Each row comes from the steps of one path. Every step used is in the known rows, and no mark comes twice. Write the path behind each row, first mark first.
(in the rows, 128 means zero)
Known rows:
z > w > k > n: [161  94 139 132 127 118  53 164 127 104 113 146 142 121  98  90 149 126
 141 143  82 134 121 146  84 112 148 165 156 122  95 109 179 108 172  65
  80 128 122]
u > d: [172  95 120 112 104 133  98  96 140 134 121 135  79 159 134 197 102 148
 104 169 153 132 137 170 152 151 109 121 106 115 129 137 104 157  85 127
 100 176  34]
m > d > l: [141 190 101 100 108 154 128  88 118 138 119 116 117 119 168 154  89 187
 145 142 117  74 122 121 134 150 105  87 146 136 118 103 121 117 131 159
 152 146  74]
q > k: [116 144 149 121 124 111 122 149 134 119 104 128 132 178 148  87 150 120
 114 138  93  92 157 153 105 131 135 103 117 135 145 143 100 105 110 135
 139 135 111]
g > d > l > f: [136 148 140  80 127 103 153  95 133  91 134 189 120 111 117 154  91 196
 150 145 159 115 100 121 151 124  89  59 128 211 118 138 104  94 129 174
 114 201 124]
n > k: [128 147 147 141 140 121  91 150 129 123  98 131  96 159 157 131 161 151
  84 175 102  80 145 188 123 141 146 101 148 166 110 102 144  92  99 143
 166 113  83]
k > n: [168 123 159 142 109 151  89 121 114 147 111 165 129 160 112 120 138 103
 117 167 107 106 114 171 102  99 133 128 108 163  98 158 153 117 125 105
 103 147  65]
u > d > q: [124  96  99 122 138 134 125  91 124 168 120 115 111 137 130 192 129 156
 102 142 149 128 137 145 158 153 116 153  99 107 128 132 115 144  89 123
 118 149  71]
g > d > q > k > r: [104 158 148 145 114 140 164 118 109 137 107 113 100  84 135 102 150 130
  91 118 153 131 151 110 128 130 110 137 111 149 117 211 105  90 104 119
 133 121 231]
u > d > l > f: [174 114 126  58 121  96 123  83 134 129 156 165 117 143 128 173  62 186
 136 154 157 132 104 144 181 133 104  73  94 156 112 116 112 116 108 165
 109 212  70]
b > m > d > u: [119 168 131 187  79 181 138 121 134 120 160 106 177 112 160 188 102 136
 139 122 147 129 148 135 108 164 143  61 141 119 134 124 127 137 138 106
 188 144 100]
w > z > n > k > q > d > l: [127  88 130 115 151 124 145 136 137 158 177 120 131 101  95  76 121  97
 175  83 122 140 139 102 134 138 148 170 173 141 128  93 144 128  82 149
 166  65 193]
z > n: [144 132 133 170 129 145 101 129  87 141 153 152 149 158 106 116 157 108
 118 134 109 111 126 120 100 107 176 125 158 140 163 130 127 123 103 112
  95 125  46]
u > d > l > h: [166 117  87  83 105  97 126  62 125 104 100 110 136 120 126 204  68 166
 127 179 165  98 101 143 166 123 107 104  91 152 133 102 128 164 118 155
  91 163  71]
u > d > l > h > v: [152 131  86  76  84 123  91  55  99  79 115 137 114 149 104 193  82 208
 137 173 153 117  77 122 162  97  67  94 113 156 137 138 164 170 112 194
 108 190 107]
n > k > q > d > l: [131 126 139  87 169 115 139 144 148 156 139 111 129 111 131 102  88 144
 158 113 132 125 137 146 131 141 125 132 124 171 120 106 132 108  80 169
 191 120 149]
b > m > d: [130 200 152 191  49 199 134 102 117 108 145 134 117 122 156 185 121 167
 137 161 177 158 111 132 121 129 127  60 122  97 154 115 146 158 154 107
 145 169  60]
w > k > q > d: [140 113 155 115 150 117 149 142 142 121 162 147 114 104 110 103 116  99
 151  93 132 171 112 151 103 136 130 185 108 131 146 135 142 131 115 100
 153 141 158]
h > l: [137 168 107 128 123 105  64  81 128 107  89 126  82 199 130 157 102 189
  90 163  84 133 139 162 100 105  93 147 129 162 132 122 123  98 115 139
 138 167  47]
m > d: [139 192 122 139  81 165 137  94 121 118 137 150 103 125 168 184 131 158
 125 148 127 102 115 144 125 144 122  96 131 109 123 120 120 138 144 133
 134 149  58]
j > b > m > d: [124 243 165 209  70 202 116 114 101 139 127 149 112  98 173 206 142 175
 118 151 195 125  82 128 141 122 105  39 145 106 131 134 138 179 175 119
 135 189  61]
q > d > l: [133 138 106  90 130 108 139 133 135 137 139 113 121 133 115 125  75 161
 152 115 125 104 128 112 108 130  99 104 127 169 147 122 107 114  86 142
 189 153  81]
l > d: [168 132 131 115 114 136 139 115 141 112 113 165 121 149 142 187 123 158
  98 147 175 104 117 165 136 128 128 101 117 156 126 123 115 128 139 121
 107 171  89]
m > d > q > k > w > z > n: [ 87 113 111 167 119 155 148 153 111 150 158 120 150 108 126  72 205  68
 129  94 115 140 147  52 144 146 171 161 165  21 131 136 140 156 179  99
  94  43 202]
z > w: [118 130 106 133 114 129  62 152 131  90  91 117 125 150 132 152 133 164
 120 148 113 144 114 117 113 120 142 113 153 118 129  82 114 102 145 106
  93 142  40]
w > z > n > k > q > d > l > h: [131 102 125 118 122 102 174 113 131 113 170 120 165  79  86 112 123  98
 166 108 143 129  96 103 143 109 162 159 145 157 140  81 163 160 125 151
 135  60 202]
u > d > g: [163 111 110 111 144 109 122  75 118 161 126  93  77 151 124 190  64 145
 131 153  96 114 120 146 150 120  91 126  97 128 142 115 112 147  91 152
 131 143  46]
z > w > k > q > d: [133  97 135 110 152 108 121 168 155  99 163 134 131  89 106 108 116 125
 165  85 129 203 109 122  92 134 145 189 133 105 144 101 136 131 137  86
 126 133 159]
w > z > n: [128 102 121 182  95 148 107 122 105 118 148 150 115 160  90 112 183  76
 121 119 101 120 121 107 132 123 157 157 183 116 145 115 145 133 119 100
  98  86  83]
j > b: [130 200 141 164 133 146  79 128  93 157  80 160  96 133 164 174 158 141
  73 147 135  57  87 156 140 108  98  91 153 161 106 149 116 132 135 131
 113 183  34]

Write each row's path:
[159 108 113 123 140 121 139 136 153 118 134 133 185 131 155 187 104 126
 103 107 142  78 151 167 118 155 144 100 138 160 106 132  97 109 124 120
 155 152 125]
l > d > u
[126 108 132 128 162 134  75 149 128  97  96 123 142 112 129 105 134 124
 140 114 108 178 109 151 127 134 156 200 140 110 121  84 160 117 156  94
  77 130 145]
z > w > k > q
[ 70 220 163 182 114 161 158 139 107 169 125 120 158  97 168 127 178 153
 129 105 168 103 123 100 134 131 117  75 126  78 138 142 119 160 162 128
 160 145 162]
j > b > m > d > q > k
[151  76 150 106 134 122 129 130 138 187 136 137 156 143 109  94 145 104
 138 134 119 117 160 150 118 127 127 152  79 101 105 175 126 147 112 117
 107 130 160]
u > d > q > k > n
[115 137 111 101 172  96 125 156 149 136  76 100 137 154 152 105 138 152
  77 129 141 158 163 121 131 121 125 144  90  84 115 152 113 119 178 134
 105 129 204]
h > l > d > q > k > w
[ 75 132 131 128 155 108 172 138 138 126 108 139 142 118 130 105 176 150
 134 119 132  97 165 116 106 153 108 125 126 140 147 167  84 114 114 139
 138 124 196]
g > d > q > k
[137 199 155 117  73 153 154  90 114 107 172 158 144 111 146 161  77 202
 162 144 179 153  85 115 160 121 119  24 106 147 132  96 144 121 164 151
 148 205  92]
b > m > d > l > f
[119  90 116 180 104 159  89 152 105 125 124 135 112 151 106  99 186  54
 100 136 115 149 125  94 149 119 171 160 174  90 130 129 156 140 153  91
  67  75 105]
k > w > z > n
[138 148 104  86 104  82 163 101 123  96 130 114 153 107 108 158  74 157
 146 136 151  96  83 118 117  99 114  92  96 180 159 106 123 140 126 145
 150 147  93]
q > d > l > h
[108 100 103 157  90 159  87 146 132  96  63 120  68 158 140 125 164  75
  80 161 123 144 122 137 180 136 117 151 144  98  97 128 157 124 160 101
  89 102  99]
k > w > z
[ 74 123 103 143  94 153 148 149 143 125  99 106 103 118 163  97 182  81
 111 117 118 136 146  98 177 160 123 152 134  28 102 132 141 132 188 113
 120  65 202]
m > d > q > k > w > z
[ 66  86 109 147 123 133 148 159 157 102  71 120  95 112 129  95 191  88
 111 130 138 141 159  98 168 158 103 157 147  84 108 164 123 131 163 111
  98  79 237]
g > d > q > k > w > z
[120  72 113 112 173 105 121 183 166 109 178 107 189  82 116 115  96 101
 160  48 109 173 146 121  84 160 163 181 152 116 122 112 116 115 127  83
 168 110 188]
z > w > k > q > d > u
[138 122 155 121 135 140 155 128 142 140 155 144 115 126 118 131 109 103
 143 105 153 176 111 149 115 119 128 157  84 141 147 143 113 143  93 124
 143 147 113]
k > q > d
[169 164 107 102 160  83 131  67 126 129 113 102  97 163 126 182  55 190
 116 136  93 120 116 139 118  87  80 135 114 167 139 100 122 112 142 169
 144 152 108]
h > l > d > g
[139 133 156  62 139 102 175 113 136 130 184 168 144 113 118 121  69 146
 168 102 159 169  84 125 152 107 117 101  81 178 124 123 116 105 115 165
 145 184 130]
k > q > d > l > f
[131 144 105 109 142 127 129 101 131 109  84 140 100 117 122 152 104 190
 151 157 144  82 136 122 125 147  79  90 159 201 123 140  99 111 101 165
 132 161 114]
g > d > l
[ 79  84 112 173 134 136 121 170 105 145 126 114 152 139 108  48 207  47
 112 104 113 138 149  71 147 131 178 176 161  60 139 137 144 134 151  98
  83  46 185]
d > q > k > w > z > n
[135 121 174 119 150 129 149 152 155 143 159 142 109 115 135 123 130 113
 132 115 141 162 131 167 116 128 143 148 108 148 126 125 129 124  85 143
 172 117 146]
n > k > q > d
[117 115 160 128 141 127 132 150 116 176 119 135 178 145 113  56 168  97
 131 125  95  94 147 141  96 109 135 145  93 131 109 165 142 111 130 116
 129 113 163]
d > q > k > n
[116  63 138 154 156 125 155 170 160 150 216 127 179 100 105 101 147  41
 154  56 102 145 165 126 105 161 188 176 183 131 120 123 130 124  84 115
 191  45 213]
w > z > n > k > q > d > u
[109 101 124 156 107 144  79 164 145 101  62 115  57 152 152 112 177  86
  74 175 112 126 141 156 183 148 133 137 161 103  80 105 172 108 152 116
 124  66 135]
n > k > w > z
[129 134 145 114 169 116 173 107 113 164 162 102 111 119 108 134  72 100
 164  97  99 161  94 123 114  94 109 157  84 152 162 119 114 133  96 154
 172 118 109]
k > q > d > g
[154 115 177 120 113 125 104 146 129 150 120 154 153 167 119  62 147  85
 134 147  90  93 146 163  90 105 138 122 101 144 106 174 135 113 127 117
 115 128 132]
q > k > n
[139 124 143 165 167 139  72 195 106 139 108 122 122 145 153  92 178  96
  75 172 121 134 150 137 126 121 196 110 158 112 113 130 154 112 140 130
  98  81 109]
z > n > k > w
[134 116  99  77 142  76 139 125 138  74 132 105 180  60  99 123  75 156
 178 104 143 160  75 100 117 107 137 162 119 138 146  72 153 144 166 119
 112 130 180]
z > w > k > q > d > l > h
[132 158 104 139 109 152 137 116 138 131 152 122 166 114 181 182 111 129
 125 114 103  82 152 146 105 170 141  95 151 124 110 129 106 114 131 127
 180 129  97]
m > d > u
[137 120 127  83 169 113 144 132 131 136 143 113 127 101 112  86  77 139
 173  90 123 136 123 130 119 137 112 169 121 154 138 116 144 119 103 128
 169 140 169]
w > k > q > d > l
[108  98 122  98 146 107 143 129 146 162 124 108 143 153 134 126 140 137
 119 122 132 111 169 137 139 159 123 141  94  87 138 147  89 141  91 132
 133 133 142]
u > d > q > k
[138 139 115  90 126 105 171  89 121 107 129 114 165  96 112 149  73 133
 159 122 163 136  76 129 134  96 124 128  79 175 153 108 139 152 122 159
 130 141 133]
k > q > d > l > h
[113  91 105 145 146 107 124 142 135 131 136 118 142 144 102  83 172 102
 103  90 128 165 159  72 140 123 150 189 163  64 129 129 131 141 177 111
  80  71 235]
h > l > d > q > k > w > z > n
[123 106 163 125 149 122 154 138 135 156 119 157 160 112  95  84 175 116
 150 132 124 103 153 125  88 121 114 137 110 151 111 192 120 125 128 124
 111 118 207]
g > d > q > k > n
[122  96 152 146 167 115 176 128 119 166 202 105 110 104  84  93 121  67
 174  76  77 156 115 107 122 104 145 184 154 134 153  91 150 140 100 149
 176  33 181]
w > z > n > k > q > d > g
[132 142 123 112 144  98 165 119 114 148 164 102  95 136 103 146  75 126
 149 112  83 125 106 112  96  95  96 116 101 157 169 117 108 121 102 141
 197 125  71]
q > d > g
[126 202 127 151  80 183 128  97 112 128 125  97 136 118 156 159  84 192
 158 151 162 125 118 113 132 137 109  55 134 129 146  96 144 139 142 137
 163 165  80]
b > m > d > l
[ 80 117 126 131 170 123 142 174 136 126  73 117 130 114 148  92 173 118
 105 138 147 139 163 105 130 144 123 118 108 100 121 184  99 125 152 131
  98 113 206]
g > d > q > k > w
[112  90 130 168 114 141 101 175 117 120 131 132 130 155 112  54 190  42
 113 122 102 140 152  89 138 123 173 151 165  68 135 146 139 141 153  96
  76  64 154]
q > k > w > z > n
[177 156 113 106 122  99 108  83 150 101 104 152 100 174 135 196  93 200
  85 143 145 131 133 163 113 110  97 132 121 157 122 115 113 120 143 137
 115 184 100]
h > l > d
[ 80  78 120 175 139 131 149 165 122 127 129 135 133 107  96  71 214  69
 130 105 131 149 159  57 135 144 155 168 178  81 138 167 120 146 156 107
  73  53 236]
g > d > q > k > w > z > n
[115 129 139 122 143 122  93 185 132 121  72 115 125 167 166  78 151  96
  83 159 115 130 157 143 126 124 142 103 100  94 121 168 114 118 149 128
 101 125 125]
q > k > w
